Every row comes from one small tree of marks. Brackets hold a mark, then the marks that hang from it, in alphabetical order. Every link used is in the known rows. Which tree was each row made from?
Known rows
(E (R (A L) P X) S): [ 1.34 -1.22 -8.95 -4.29  0.86 -0.02 -4.30 -0.64  1.23  0.98  7.00  1.60
  1.81 -0.27 -0.55 -1.01  0.35  0.03 -1.45  1.74  0.12  3.40]
(R (A L) E P): [ 1.42 -2.50 -5.60 -3.53 -1.10 -0.12 -3.52  0.04  0.93 -1.92  0.93  2.44
  2.09 -0.74 -0.37 -1.89  0.87 -0.30 -2.45 -2.69  0.92  1.83]
(A L): [ 1.16 -0.29 -1.82 -0.32  0.35  0.31 -1.46  0.45  0.45 -1.04  1.06  0.15
 -0.43 -0.38 -0.11 -0.12  0.33 -0.89 -1.05  1.72  0.67 -0.63]
(E S): [ 0.64  0.94 -2.47 -1.55  0.84  0.33 -0.31 -0.08 -0.12 -0.77  2.51  1.14
  0.70  0.10 -0.27  0.22 -0.33  0.18  0.10  1.12 -1.00 -0.02]
(R A X): [-0.03 -0.65 -2.14  1.45 -0.13 -0.38 -2.18 -1.15  0.43  2.99 -0.18  0.99
  1.16 -0.17 -0.49 -0.89  0.60  0.91  0.62  1.12  0.91  2.07]
(W F): [ 0.72 -0.01  2.60 -0.05 -1.46  0.14 -0.37  0.30 -0.51  2.71  0.14  1.46
 -0.89  0.66  0.16 -0.90 -1.46  1.95  0.02 -2.20  0.66 -0.19]
(P T): [-0.43  0.49 -0.84  0.91 -1.48 -0.11  0.06 -0.26  0.30 -1.34 -1.93  0.07
 -0.42  0.56 -0.51  0.13  0.37  1.19  0.86 -0.73 -0.78 -0.63]
(N T): [-0.21 -1.05  2.04  2.61  0.73 -0.75  0.84  0.49  0.60 -2.32  1.31  0.22
 -0.90  0.93 -0.35  0.12  0.56 -0.26  0.57  0.80 -0.72  0.73]
(P (R (E S) (X F)) T): [ 2.22  0.07 -2.02 -1.48 -1.78 -0.36 -3.88 -1.95  0.98  0.25 -0.71  4.97
  2.15  0.47 -1.08 -1.99  0.42  1.96  1.00 -0.66  0.40  1.11]
(P (R (A L) (X F)) T): [ 1.58 -1.79 -2.69  1.03 -0.72 -0.51 -4.87 -1.78  0.88  1.76 -0.67  4.14
  1.25  0.07 -1.03 -1.85  0.80  1.53  0.76  1.23  2.30  1.62]
(P (R A) T): [-0.39 -1.43 -0.84  1.67 -1.55 -0.60 -1.93 -1.48  0.16 -0.28 -2.20  2.09
  1.19  0.30 -1.27 -0.70  0.23  1.61  0.43 -0.18  0.70  1.50]
(R E (P T) X): [ 0.72 -0.17 -2.90 -1.46 -3.24 -0.73 -2.37 -0.72  1.73 -0.33 -1.28  0.92
  0.01 -0.13 -0.63 -1.62  0.08  1.57  0.85 -3.70  0.06  1.29]
(X F (R A P)): [ 1.15 -4.25 -4.58 -3.31 -0.20 -0.06 -3.27 -1.29  0.30  1.99  3.20  4.73
  3.70 -0.53  0.31 -1.96  0.73  0.77 -1.49 -4.86  2.17  1.95]
(R A (X F)): [ 0.72 -1.32 -2.43 -0.15  0.77 -0.28 -2.96 -1.28  0.17  3.74  0.26  3.04
  2.28  0.04  0.01 -1.69  1.10  1.11  0.80 -0.03  1.34  1.96]
(S (E (R (A L) P))): [-0.12 -1.77 -4.79 -2.32 -1.50 -0.03 -3.57 -0.89  0.46 -3.10  3.17  0.96
  2.29 -0.39 -0.79 -0.38  1.60  0.92 -3.07 -1.95  1.34  1.63]
(N T V): [-0.66 -1.23  4.70  3.77  1.55 -1.42  0.06  0.19  0.28 -4.09  1.93  0.56
 -1.58  0.87 -0.86  0.27  2.46 -0.30 -0.53  2.27 -0.45  1.67]
(E (R A (X F)) (S L)): [ 1.24 -1.00 -5.37 -4.11  0.23  0.29 -4.98 -1.04 -0.03  2.14  6.07  5.03
  2.92  0.04 -0.03 -1.39  1.93  0.40 -0.24  1.73  0.29  2.40]
(N V): [-0.41 -0.17  2.54  1.20  0.66 -0.65 -0.74 -0.31 -0.28 -1.75  0.61  0.38
 -0.68 -0.09 -0.51  0.19  1.93 -0.10 -1.08  1.53  0.26  0.95]
(S (E (R A P)) L): [-0.86 -1.82 -2.39 -2.61 -3.33 -0.13 -4.08 -0.74 -0.14 -2.83  3.84  2.49
  1.69 -0.74 -0.48 -0.47  1.85  1.05 -1.94 -3.03  1.76  1.42]
(E R S): [ 0.43  0.42 -4.24 -3.53  0.87  0.43 -0.92 -0.33  0.11 -0.91  4.48  0.86
  1.91  0.62 -0.27  0.26  0.50 -0.28 -1.29  1.68 -1.70  1.23]
(Z W): [ 0.31 -0.36 -1.43 -0.88 -0.88  0.19  0.25  0.16  0.27  4.19 -0.91 -0.17
 -0.69 -0.39  0.02 -0.39 -0.53 -0.96  0.04 -1.66  1.24  0.56]
(R E): [ 0.81 -0.16 -0.49 -1.34 -1.37  0.06 -0.90 -0.21  0.33 -1.56 -1.77  1.42
  1.63  0.09 -0.27 -0.97  0.96  0.02 -1.14 -1.57 -0.43  0.23]
(P (R (A L) E) T): [ 1.30 -1.83 -2.78  0.13 -2.46 -0.27 -3.89 -1.33  0.84 -2.61 -2.87  3.54
  2.18  0.07 -1.55 -1.66  1.28  0.95 -1.46 -0.33  0.90  1.20]
(R A P): [-0.50 -2.07 -3.45 -1.84 -0.09 -0.49 -1.33 -0.15  0.19  0.69  1.74  0.77
  0.89 -0.48 -0.03 -0.81 -0.36  0.48 -0.31 -2.59  0.68  2.15]
(S (E (R A))): [-0.94 -0.80 -2.24 -0.38 -1.50  0.05 -2.30 -1.59 -0.21 -2.32  0.62  1.07
  3.31  0.26 -0.94 -0.05  2.26  1.46 -2.44 -1.04  0.43  1.37]
(S (E R)): [-0.63  0.13 -0.68 -0.55 -1.69  0.14 -1.46 -1.19 -0.01 -2.91  0.95  0.20
  2.00  0.27 -0.67  0.36  1.60  1.11 -2.06 -1.06  0.28  0.34]

Which tree is each row?
[ 1.23 -0.34 -3.57  0.20 -2.36 -0.56 -4.02 -2.33  0.99  0.03 -1.55  4.12
  2.72  0.29 -1.84 -1.78  0.61  2.29  0.50  0.27  0.15  2.37]
(P (R A (E S) X) T)
[ 0.21 -1.80 -4.51 -1.40 -0.83 -0.77 -3.28 -1.13  0.89  2.88  0.62  2.75
  1.11  0.00 -0.19 -1.88  0.41  2.19  1.67 -3.23  1.12  2.29]
(R A (P T) (X F))
[ 0.15 -1.63 -6.36 -5.56 -0.53  0.09 -3.48  0.00  0.00 -0.66  7.35  3.03
  1.87 -0.40 -0.10 -0.66  0.62 -0.24 -1.28 -0.61 -0.25  2.57]
(E (R A P) (S L))
[ 1.53 -3.97 -5.75 -3.94 -2.64 -0.09 -4.05 -1.71  0.84 -0.37  0.12  6.00
  4.84 -0.02 -0.32 -2.71  1.85  1.77 -1.80 -6.99  1.21  1.60]
(X F (R A E (P T)))
[ 1.80 -1.95 -5.82 -2.29 -1.39 -0.44 -4.67 -0.55  1.60  0.64  1.08  2.26
  1.46 -0.94 -0.58 -2.33  0.74  0.25 -1.34 -1.49  1.59  2.62]
(R (A L) E P X)
[ 1.77 -2.26 -2.03 -0.85 -1.00 -0.17 -3.98 -1.03  0.53 -1.27 -0.88  3.59
  2.60 -0.47 -1.06 -1.77  0.89 -0.25 -2.29  0.47  1.69  1.82]
(P (R (A L) E))
[ 2.09 -3.93 -6.18 -3.09 -2.10  0.12 -4.32 -0.98  1.23 -1.08  2.01  3.84
  3.52 -0.97 -0.59 -2.07  1.25  0.02 -3.55 -3.60  1.85  1.68]
(X (R (A L) E P))
[ 1.06 -2.01 -0.41  0.35  0.50 -0.66 -3.77 -1.90  0.22  3.95  0.41  3.85
  2.05 -0.19 -0.48 -1.85  0.06  0.95  0.70  0.66  2.49  2.72]
(P (R A (X F)))
[ 2.41 -2.25 -5.95 -5.40 -2.10  0.29 -3.38 -1.33  0.98 -1.33  2.51  5.91
  3.93  0.10 -0.24 -2.11  0.99  1.63 -1.33 -6.06  0.19  0.47]
(X F (R (E S) (P T)))
[ 1.92 -0.27 -0.99 -1.80 -0.73 -0.10 -2.90 -0.98  0.78  1.63 -1.07  3.33
  2.09  0.11  0.08 -2.15  1.34  0.54  0.12 -1.53  0.76  0.89]
(R E (X F))
[ 1.14 -1.56 -0.73  0.52 -1.48 -0.74 -3.85 -1.98  0.78  1.85 -1.66  3.23
  2.47 -0.36 -1.17 -2.06  0.54  0.88 -0.50  0.24  1.74  3.02]
(P (R A E X))
[-0.04 -0.96 -2.60 -0.64 -1.10 -0.08 -3.87 -2.21  0.15  0.20  1.22  2.65
  3.71  0.28 -0.64 -1.00  2.55  2.00 -1.36 -1.02  1.35  1.90]
(S (E (R A (X F))))
[ 1.30 -0.21 -4.22 -4.89 -0.89 -0.03 -1.50  0.06  0.69 -1.94  2.58  2.09
  1.52 -0.32 -0.19 -1.10 -0.41  0.20 -1.03 -3.19 -0.81  1.10]
(R (E S) P)
[ 0.59  0.18 -3.29 -3.91 -0.41  0.54 -2.27  0.15 -0.17 -1.38  5.90  2.32
  1.02  0.04 -0.04  0.08  0.94 -0.69 -0.93  1.81 -0.86  0.62]
(E R (S L))
[ 0.61 -2.23 -3.83 -2.26  0.56 -0.68 -3.28 -0.90  0.61  3.91  2.32  2.64
  1.45 -0.48  0.30 -2.02  0.06  1.08  0.94 -2.53  1.80  2.87]
(R A P (X F))
[-0.56 -0.88 -0.81 -2.83 -3.48 -0.06 -3.27 -0.34  0.06 -3.29  4.09  1.59
  0.34 -0.78 -0.24 -0.08  1.22  0.70 -1.57 -3.03  1.58  0.37]
(S (E (R P)) L)
[ 2.95 -3.78 -5.10 -2.96 -0.94  0.61 -4.94 -1.44  0.55 -0.24  0.73  6.55
  5.38 -0.30 -0.23 -2.60  2.77  0.10 -3.42 -2.59  1.94  0.89]
(X F (R (A L) E))
[ 0.36 -2.52 -5.30 -3.92  0.51 -0.51 -3.62 -1.05  0.74  3.25  4.05  2.13
  2.45  0.06  0.24 -1.74  0.86  0.47 -0.55 -1.67  0.95  3.80]
(E (R A P (X F)))
[-0.26 -0.50 -0.98 -1.88 -3.71 -0.30 -4.21 -0.85  0.61 -1.30  4.23  1.53
 -0.10 -0.91 -0.40 -0.42  1.12  1.07 -0.70 -2.19  2.12  0.97]
(S (E (R P X)) L)
[ 0.98 -0.50  0.46  1.02 -1.13 -0.70 -2.81 -1.70  0.77  2.11 -1.29  2.94
  0.09  0.33 -0.68 -1.32 -0.15  1.77  2.03 -0.12  1.56  0.94]
(P (R (X F)) T)
[ 1.55 -3.22 -2.78 -3.58 -0.41  0.03 -2.39 -0.82  0.52  1.54  3.59  3.75
  2.23 -0.53  0.59 -1.51  0.07  0.35 -1.02 -4.84  1.95  0.77]
(X F (R P))
[-0.20 -1.23 -6.98 -4.83 -1.80  0.05 -3.40 -0.21  0.24 -1.78  5.84  3.04
  1.47  0.02 -0.51 -0.50  0.97  0.83 -0.56 -1.18 -0.92  2.08]
(E (R A (P T)) (S L))
[ 0.58 -0.40 -5.15 -2.59 -0.59  0.19 -4.22 -0.92  0.20  1.44  5.63  3.27
  1.97 -0.14 -0.50 -0.71  1.52  0.23 -0.38  2.73 -0.06  2.49]
(E (R A X) (S L))
[-0.07 -1.57 -3.66 -0.65 -0.38 -0.80 -2.48 -0.77  0.86  3.12  1.80  0.62
  0.40 -0.66 -0.21 -1.23 -0.58  0.99  0.76 -1.42  1.33  2.94]
(R A P X)
